What can hang from each mark:
pata: seku vigulim
vigulim: lipa nupub vutos
nupub: delo seku vigulim
lipa: seku vigulim
seku: lipa nupub pata vutos
vutos: seku vigulim
delo: nupub

Every row comes from one small tree of marks. The marks that hang from a mark follow it in brackets, in alphabetical order. Every link used is in the known rows. Which tree was each row made from?
Known rows:
pata[seku]: [ 0.28,  0.57,  0.77,  0.96,  1.12, -1.75, -3.30,  1.00,  1.88, -0.47,
  0.20, -1.05,  1.43, -0.05, -0.29, -1.69, -7.06, -2.04,  1.57, -0.48,
  1.92,  4.66,  1.67]
nupub[delo]: [-0.26,  1.65, -1.27,  1.03,  1.24, -1.78, -0.33,  0.99,  2.68,  0.49,
 -0.88,  1.73,  4.70,  0.66,  0.08, -0.51, -1.12,  0.58,  1.91, -0.71,
  0.29,  3.13,  2.53]
pata[vigulim[nupub[delo seku[lipa]] vutos]]: [ 0.26,  5.78,  0.19,  0.51,  0.52, -0.27,  1.04, -1.77, -0.79,  0.67,
  1.92,  0.27,  1.70, -1.81,  0.53,  1.45,  1.56,  2.87,  1.05,  0.00,
 -0.10,  0.64,  2.27]
delo[nupub[seku]]: [ 0.39,  1.66,  0.03, -0.17,  1.50, -2.24, -0.16,  0.43,  1.09, -0.29,
  0.48,  2.13,  2.65,  0.00,  0.65, -0.50,  0.72, -0.60,  2.40, -0.49,
 -0.54,  1.99,  2.82]
vutos[vigulim[lipa[seku]]]: [ 1.23, -3.03,  0.32, -1.31,  1.54, -1.81, -1.08, -1.77,  2.84, -0.78,
  0.90,  0.84,  0.23, -0.18, -1.22, -0.71, -1.07, -1.54,  2.24,  0.18,
  1.36,  3.97,  1.91]
pata[seku[lipa[vigulim] nupub vutos]]: [ 2.26,  4.52,  0.90,  0.10,  0.88, -1.82, -3.17,  0.08, -0.12, -1.31,
  4.29,  1.33, -2.04, -2.22, -0.26, -2.31, -2.27, -0.65,  2.94,  0.87,
  0.84, -2.25,  1.35]
delo[nupub[seku[lipa[vigulim]]]]: [ 0.21,  2.42, -0.31, -0.68,  1.49, -2.45, -4.22, -0.81,  0.41, -0.57,
  0.80,  2.74,  0.95, -1.08,  1.25, -0.50,  1.79, -0.29,  3.23,  0.11,
 -0.58, -1.13,  2.05]
seku[vutos]: [ 2.99,  1.93, -0.24,  0.26,  1.51, -1.73,  1.75,  1.11,  2.23, -0.71,
  2.13,  2.17,  1.94, -0.49, -1.44, -2.48, -0.38,  1.10,  2.03,  0.34,
  0.71,  3.31,  2.19]
delo[nupub[seku[lipa]]]: [-0.18,  3.02, -0.12, -0.23,  1.30, -2.18, -0.52,  1.38,  0.56, -0.07,
  1.18,  2.84,  2.17, -0.84,  0.91, -0.63,  2.45,  0.15,  2.54,  0.07,
 -0.64, -0.11,  2.53]
lipa[vigulim[nupub]]: [ 1.41, -0.79, -0.27,  0.77,  2.02, -2.24, -2.16, -2.32,  1.70, -0.99,
  1.75,  0.14,  1.43, -0.35, -0.20, -0.92, -2.02,  0.46,  2.44, -0.70,
  0.94,  4.81,  1.82]
lipa[seku[nupub[delo] pata[vigulim] vutos]]: [-0.61,  5.02, -0.10,  0.62, -0.33, -1.23, -4.40, -0.75,  0.20, -1.10,
  2.49,  1.40, -0.06, -0.94, -0.70, -1.44,  0.71,  3.84,  2.36,  1.70,
  0.68, -0.90,  1.64]
pata[seku[lipa nupub vutos] vigulim]: [ 1.31,  5.64,  1.42,  0.56, -0.23, -1.19, -2.16,  0.60, -0.61, -0.58,
  4.73, -0.67, -1.99, -2.50, -0.93, -2.60, -4.70, -0.03,  1.92,  1.06,
  1.05, -0.94,  1.25]
seku[lipa nupub[delo] pata[vigulim]]: [-3.43,  6.23, -1.81,  1.44, -0.36, -0.82, -2.68,  0.29,  0.08,  0.13,
  1.66,  1.50,  1.38, -1.02,  0.76, -0.50,  1.22,  2.65,  2.36,  0.79,
  0.35, -0.87,  1.73]
pata[vigulim[lipa nupub[delo]]]: [-0.61,  2.48, -0.26,  1.22,  0.77, -0.69, -0.37, -2.24,  0.74,  1.25,
  1.86, -2.06,  0.55, -1.22, -0.72,  0.69, -1.99,  1.43,  0.74, -0.44,
  1.08,  5.57,  2.37]
pata[seku vigulim[lipa nupub]]: [-0.28,  1.51,  1.64,  0.88,  0.62, -0.80, -3.38, -2.27, -0.06,  0.30,
  2.88, -4.83, -2.68, -1.91, -1.08, -0.45, -8.13, -1.22,  0.43, -0.38,
  2.75,  6.97,  1.38]
vigulim[lipa nupub vutos[seku[pata]]]: [ 0.55, -2.43, -0.97, -1.30,  1.84, -0.34,  5.44, -1.55, -0.32, -0.64,
  4.25, -0.42,  0.15, -1.60, -2.11,  0.29,  3.82, -0.01,  0.32,  1.21,
  3.10,  6.83,  2.07]
lipa[seku[pata] vigulim[nupub vutos]]: [ 0.54,  0.20,  0.39, -0.57,  1.82, -0.74, -5.57, -3.64,  0.55, -2.05,
  2.83, -0.60, -0.29, -1.42, -0.28,  0.10,  0.18,  0.93,  2.17,  0.82,
  2.45,  4.09,  1.10]
seku[pata[vigulim]]: [-1.84,  2.47, -1.16,  1.14,  0.25, -1.21, -4.50, -0.84,  1.63, -0.70,
  0.25, -0.44,  0.98, -0.33, -0.53, -1.65, -3.52,  1.11,  1.92,  0.50,
  2.02,  5.34,  1.30]
nupub[delo seku[pata vutos] vigulim]: [ 0.27,  6.60, -2.10,  0.84, -0.02, -1.70,  1.59,  1.26, -0.11, -0.04,
 -2.02,  6.54,  0.87,  0.26, -0.30,  0.86,  5.49,  6.00,  2.21,  0.70,
  0.11, -1.22,  2.86]
vigulim[lipa[seku] vutos]: [ 2.16,  0.42,  1.38, -1.18,  1.91,  0.38, -1.62, -0.97,  2.62, -0.58,
  2.05, -0.74, -0.54, -1.48, -0.04,  0.29, -1.23, -2.38,  0.58, -0.05,
  2.01,  4.00,  1.95]
vutos[seku]: [ 1.47, -4.90, -1.02, -0.44,  1.47, -2.90,  2.04,  0.88,  2.68, -0.75,
 -0.20,  1.75,  3.89,  0.97, -1.31, -2.16, -1.29, -0.81,  1.43,  0.26,
  1.47,  4.15,  2.15]

Which tree is each row?
[ 0.20,  3.92, -1.97, -0.74,  0.79, -1.71,  4.09, -1.09, -0.10, -0.16,
  0.82,  4.74, -0.13, -0.58, -2.40,  0.03,  7.42,  3.56,  2.99,  1.40,
  0.24,  1.32,  2.64] : nupub[delo seku[pata vutos[vigulim[lipa]]]]
[-0.10,  6.56, -1.89,  0.30,  0.66, -2.14, -3.06, -0.15, -0.01, -0.84,
 -0.01,  5.50, -0.07, -1.21, -0.19, -0.82,  6.01,  5.33,  3.49,  1.65,
 -0.24, -2.51,  1.83] : nupub[delo seku[lipa[vigulim] pata vutos]]
[-0.61,  7.03, -0.32, -0.38, -0.04, -1.56, -2.31, -0.13, -1.62, -0.47,
  3.22,  2.17, -0.83, -2.39, -0.82, -1.66,  3.47,  3.34,  2.77,  2.14,
  0.28, -0.44,  1.70] : delo[nupub[seku[lipa pata[vigulim] vutos]]]
[ 1.74, -1.28, -0.76, -2.36,  1.05, -1.30,  4.50,  0.58, -0.71,  0.81,
  2.09,  2.66,  3.91, -0.94, -0.39,  0.95,  3.57, -1.86,  1.18,  0.81,
  1.70, -0.37,  2.66] : delo[nupub[vigulim[vutos[seku[lipa]]]]]
[ 0.26,  3.77, -0.58,  0.08,  0.90, -1.90, -5.31, -1.33,  0.69, -1.89,
  2.17,  3.51,  0.04, -0.72, -0.15, -1.21,  3.29,  3.09,  3.42,  1.49,
  0.36, -2.40,  1.65] : lipa[seku[nupub[delo] pata vutos] vigulim]
[ 3.50,  1.08, -0.40, -0.81,  1.24, -3.03,  4.74, -0.78,  1.38, -1.12,
  1.10,  4.71,  1.68,  0.11, -2.13, -1.74,  2.93,  1.56,  3.28,  0.44,
 -0.47,  1.38,  2.50] : nupub[seku[vutos[vigulim]]]
[ 0.46,  4.72, -1.44,  0.47,  0.94, -1.41,  0.34,  2.03,  0.92, -0.98,
  2.84,  3.35,  0.35, -1.60, -1.23, -2.56,  3.34,  3.40,  2.60,  1.74,
  1.30,  1.67,  1.54] : seku[lipa pata vutos]
[ 1.31,  0.53,  0.43,  0.52,  0.58, -1.80, -1.71,  0.72,  2.09, -1.11,
 -0.08,  3.44,  0.47,  0.57,  1.62,  0.27, -1.46,  0.52,  1.70, -0.72,
  0.53, -1.31,  2.42] : lipa[seku[nupub[vigulim]]]
[ 2.32,  4.26,  0.14, -1.14,  1.51, -2.66, -1.76, -0.70, -0.34, -0.80,
  2.83,  3.74,  0.05, -1.94, -0.21, -1.49,  3.94,  1.24,  3.45,  1.07,
 -0.72, -2.24,  2.15] : delo[nupub[seku[lipa[vigulim] vutos]]]
[ 0.03,  3.27, -0.92, -0.19,  1.71, -0.39, -1.83, -2.33, -0.36, -1.09,
  3.98,  0.43,  0.17, -2.38, -0.02,  0.09,  2.76,  1.27,  2.42,  0.95,
  1.98,  3.12,  1.20] : seku[lipa[vigulim[nupub vutos]] pata]
[ 1.47,  1.63, -0.44, -0.03,  2.06, -0.68, -0.05, -3.12,  0.62,  0.14,
  2.24, -0.35,  3.41, -0.92, -0.18,  1.15,  0.51,  0.06,  1.97, -0.48,
  0.92,  3.43,  2.27] : lipa[vigulim[nupub[delo] vutos]]
[ 1.55,  3.78,  0.94, -0.03,  0.56,  0.01,  1.22,  0.36, -0.26, -0.17,
  1.95,  0.49,  0.22, -0.71,  0.83,  1.38, -4.05, -3.01,  0.90, -0.89,
  1.73,  0.11,  2.42] : pata[seku[nupub[vigulim[vutos]]]]
[ 2.15,  3.15, -0.20, -0.77,  1.68, -0.89, -2.23, -1.35,  1.23, -0.96,
  0.66,  2.53,  0.33, -1.45,  1.14,  0.14,  1.42, -0.41,  2.25,  0.04,
  0.16, -0.56,  1.88] : nupub[seku[lipa[vigulim[vutos]]]]
[-0.70,  4.07, -1.19,  1.10,  0.89, -1.47,  1.31,  2.09,  1.57,  0.23,
  1.66,  3.12,  3.38, -0.32,  1.43, -0.35,  2.00,  0.96,  2.35, -0.29,
 -0.71, -1.73,  2.62] : seku[lipa nupub[delo]]
[ 2.37,  3.87, -0.20, -0.63,  1.22,  1.00,  4.45, -0.31,  0.67,  0.35,
  2.63,  1.79, -0.85, -1.36,  0.58,  2.39,  1.46, -2.25,  0.46, -0.88,
  1.21,  0.79,  3.10] : seku[nupub[vigulim[lipa vutos]]]
[-0.04,  0.09, -1.55, -1.10,  0.99, -0.77,  4.05,  0.99, -0.08, -1.25,
  4.07,  2.80,  1.93, -1.16, -0.30, -0.95,  4.96, -0.26,  1.61,  1.68,
  1.62, -0.20,  1.87] : vigulim[vutos[seku[lipa nupub pata]]]
[-0.94,  3.70, -1.90,  1.15,  0.32, -1.25,  0.32,  1.16,  0.72, -0.93,
  0.46,  4.01,  0.50,  0.43,  0.90,  0.47,  1.52,  1.62,  2.09, -0.21,
  1.05,  0.42,  2.46] : seku[nupub[vigulim] pata]
[-1.79,  6.03, -1.15,  0.40,  0.16,  0.54, -0.72, -1.53, -0.21, -0.02,
  2.48, -0.26,  2.22, -0.93,  0.27,  0.71,  0.39,  0.29,  1.64,  0.44,
  1.13,  1.30,  2.09] : seku[nupub[delo] pata[vigulim[vutos]]]
[ 1.68,  4.39,  1.10, -0.49,  0.71,  1.04,  1.85, -0.23, -0.48,  0.36,
  2.62, -0.39, -2.45, -1.66,  0.50,  2.23, -3.20, -3.82,  0.20, -0.88,
  2.20,  0.83,  2.59] : pata[seku[nupub[vigulim[lipa vutos]]]]
[-2.08,  3.66, -0.86,  1.48,  0.25, -1.29, -2.76, -0.87, -0.03, -0.51,
  2.84, -0.61, -0.03, -1.62, -0.43, -1.28, -0.74,  3.38,  1.92,  0.87,
  1.89,  4.41,  1.10] : seku[lipa pata[vigulim[nupub]]]
[ 2.61,  0.19,  0.54, -0.66,  0.98, -2.52,  1.63, -0.49,  0.61, -0.75,
  2.59,  0.70,  1.47, -0.42, -2.99, -2.58, -3.48, -1.23,  2.97,  0.70,
  1.56,  3.43,  1.61] : pata[seku[vutos[vigulim]]]
